Each row was made from one path, in order. Every step used is in the known rows, and no mark comes twice. Write each row's path.
In the rows, 128 means zero.
Known rows
zuvef dolav nupil mili katibev: [162 169 116 217 133 109  84 108  98 143 146 138 151 130 167 135 134 119
 130 147 127 150  71]
mili dolav katibev nupil zuvef: [136 116 119 209 131  93  99 124 159 120 111 124  86 145 144  97 150 123
 141 114  81 140  92]
nupil zuvef dolav katibev mili kuva: [165 136 119 248 130  99 133 137 124 124 153 135 123 136 150 133 142 128
 135 117 104 152  69]
dolav nupil zuvef: [142 167 104 167 123 118  93 127 128 132 131 134 110 121 130 125 125 128
 132 108 106 137  95]
nupil zuvef dolav: [161 113 119 144 125 115 143 127 138 133 131 142 126 132 123 134 123 129
 127 122 104 150 105]
katibev zuvef dolav nupil: [140 153 136 156 129 111 142 103 120 136 145 145 119 124 152 150 131 122
 125 121 131 153  87]
nupil mili dolav: [122 117 127 223 131 100  71 114  94 128 106 140 140 135 131 136 139 107
 135 134 120 150 107]
nupil mili dolav katibev zuvef: [110 125 130 248 134  86  76 109 100 127 102 143 119 145 146 126 145 117
 137 133 124 160  85]
nupil mili katibev zuvef dolav: [146 128 127 200 138 103 118 106  94 148 139 140 146 153 155 148 125 108
 122 153 135 169  85]
zuvef dolav katibev mili kuva: [151 140 138 231 133 106 152 132 122 120 157 132 135 130 162 135 149 130
 136 130 123 139  79]
katibev nupil: [127 119 130 110 132 115 131 121 150 128 125 112 108 140 137 111 140 127
 133 124 115 127 122]
dolav katibev nupil: [131 130 126 129 130 110 122 126 166 123 122 111  99 138 150  88 149 144
 138 126 113 119 109]
katibev mili dolav nupil: [123 167 127 237 132  99  93 112  96 115 150 127 113 129 144 158 149 112
 127 118 117 144  84]
mili nupil dolav katibev zuvef: [136 156  85 140 137 115 151 125 142 147 141 136  94 148 179 108 131 126
 137 147 145 142  84]
kuva mili katibev nupil: [144 136 142 165 136 132 159 127 150 122 153 108 108 145 135 124 147 125
 121 134 118 123 121]
zuvef dolav katibev mili nupil: [141 140 116 146 134 104 163 127 147 137 162 127 109 138 165 133 154 146
 130 140 138 129  69]
nupil mili: [126 125 116 160 128 111  82 123 105 133 110 132 142 135 124 124 133 128
 133 133 130 138 113]
dolav nupil: [129 168 125 153 125 125  99 119 124 130 137 132 120 114 143 126 133 130
 132 121 128 126 106]
zuvef dolav katibev: [153 120 134 148 127 118 143 125 152 125 131 138 129 124 148 110 141 146
 132 133 122 129 105]
nupil zuvef dolav katibev mili: [160 126 108 180 127  95 136 133 134 120 141 130 110 141 130 129 141 147
 124 121 101 149  76]
katibev mili: [126 137 121 147 131 113 130 129 109 122 144 116 120 140 125 148 136 130
 120 126 128 136 112]
kuva mili: [132 127 143 146 125 139 160 133 136 116 135 130 121 125 106 135 140 139
 122 121 128 121 138]
nupil dolav katibev mili: [156 152  88 164 134 110 124 135 120 118 140 118 113 148 149 112 139 138
 129 139 124 139  94]
mili katibev nupil zuvef: [148 136 107 162 134 114 114 129 147 135 138 112 102 155 149 113 128 114
 127 130  96 141 101]

Which path is each row?
[112 125 139 218 134 104 120 116 124 124 121 141 105 139 152 131 141 116
 131 127 123 149 100] -> mili dolav katibev zuvef
[148 167 133 195 136 117 138 104 113 141 164 140 124 134 172 151 127 110
 120 137 133 157  76] -> mili katibev zuvef dolav nupil
[124 146 116 195 138 108  96 114  88 143 133 130 135 156 148 143 123 106
 123 148 138 161  95] -> nupil mili katibev zuvef
[140 126 108 147 127 104 111 132 167 123 114 115  89 143 139  86 143 143
 138 115  91 132  97] -> dolav katibev nupil zuvef
[159 106 121 127 128 102 141 121 160 132 126 126 109 143 132 115 135 129
 132 118  91 146 101] -> katibev nupil zuvef dolav
[142 155 102 157 136 128 182 132 151 135 151 136  89 145 154 115 144 136
 130 139 147 135  94] -> kuva mili nupil dolav katibev zuvef
[139 137 127 145 137 120 127 122 140 134 145 108 114 149 159 114 135 112
 127 140 116 129 110] -> mili katibev nupil
[133 136 126 225 132  97  80 126 130 127 113 121 125 139 168  90 154 125
 153 130 116 132  87] -> dolav katibev nupil mili kuva
[152 154 132 153 127 118 126 114 131 129 144 140 131 112 150 134 136 130
 130 124 124 134  95] -> zuvef dolav nupil
[154 162 132 246 127 104  83 111  95 139 136 150 158 116 162 137 140 112
 148 127 126 146  75] -> zuvef dolav nupil mili kuva
[135 160 115 233 125 109  85 119 119 127 128 143 108 122 134 140 132 109
 134 109  97 148  90] -> mili dolav nupil zuvef
[117 132 130 155 130 114 133 123 133 130 123 130 107 137 144 120 134 136
 128 127 132 138 106] -> dolav katibev zuvef
[131 116 153 209 132 111 148 124 163 103 124 120  91 135 131 107 170 136
 135 119 105 121 113] -> kuva mili dolav katibev nupil
[148 130 138 173 138 121 166 112 118 141 158 138 131 146 161 152 121 107
 116 147 131 159 100] -> mili katibev zuvef dolav
[143 158 130 252 124 117 114 123 126 115 136 144 103 119 111 146 145 122
 129 101  98 141 100] -> kuva mili dolav nupil zuvef
[155 129  98 112 134 116 132 124 146 131 127 115 108 149 149 102 133 119
 135 136 114 137 119] -> katibev nupil dolav
[164 121 114 162 124 111 133 131 153 126 125 141 120 129 139 108 132 145
 131 124 102 141  93] -> nupil zuvef dolav katibev
[129 148 132 211 134 117 132 134  99 124 157 123 132 133 140 152 136 111
 132 124 129 136 104] -> katibev mili kuva
[151 120 137 225 133  90 103 120 136 131 119 132 134 136 174  95 158 126
 150 132 113 140  76] -> zuvef dolav katibev nupil mili kuva
[139 142 115 190 135 118  80 122  98 138 130 127 148 143 144 128 126 115
 127 150 131 143 103] -> nupil mili katibev
[149 150  85 114 136 128 147 131 137 147 145 132 119 140 162 118 124 118
 136 147 141 130 107] -> mili nupil dolav
[134 167 109 246 129  93  84 119  98 118 145 130 101 134 130 157 142 112
 128 107  96 156  70] -> katibev mili dolav nupil zuvef
[138 154 125 191 128  94  96  97  96 143 127 147 135 130 148 146 136 122
 131 126 134 164  72] -> katibev zuvef dolav nupil mili
[154 131 102 142 128 110 147 133 171 147 141 142 106 133 159 107 137 143
 137 133 116 134  74] -> mili nupil zuvef dolav katibev
[116 148 109 128 135 113 143 129 124 142 161 119 107 142 145 148 140 129
 127 136 142 128  93] -> katibev mili nupil
[122 121 137 194 134 101 111 119 158 115 116 121  97 139 157  98 158 124
 139 127 103 128 103] -> mili dolav katibev nupil
[128 136 133 130 130 142 173 135 149 135 152 130 109 127 125 137 144 137
 129 130 144 113 121] -> kuva mili nupil
[130 116 154 211 129 128 147 124 127 112 132 137 120 126 109 146 148 119
 125 120 119 131 134] -> kuva mili dolav
[151 125 106 124 129 116 155 129 154 152 146 143 114 135 144 134 127 127
 132 130 119 142  87] -> mili nupil zuvef dolav
[155 121 120 144 126 129 188 133 162 141 154 145 110 131 119 140 139 138
 127 122 122 136  98] -> kuva mili nupil zuvef dolav
[129 125 129 207 132 103  88 120 114 135 119 122 134 141 150 115 146 108
 151 128 115 138 101] -> katibev nupil mili kuva
[132 158 149 234 127 126 127 117 121 110 141 140 114 113 122 148 153 122
 129 112 119 127 111] -> kuva mili dolav nupil
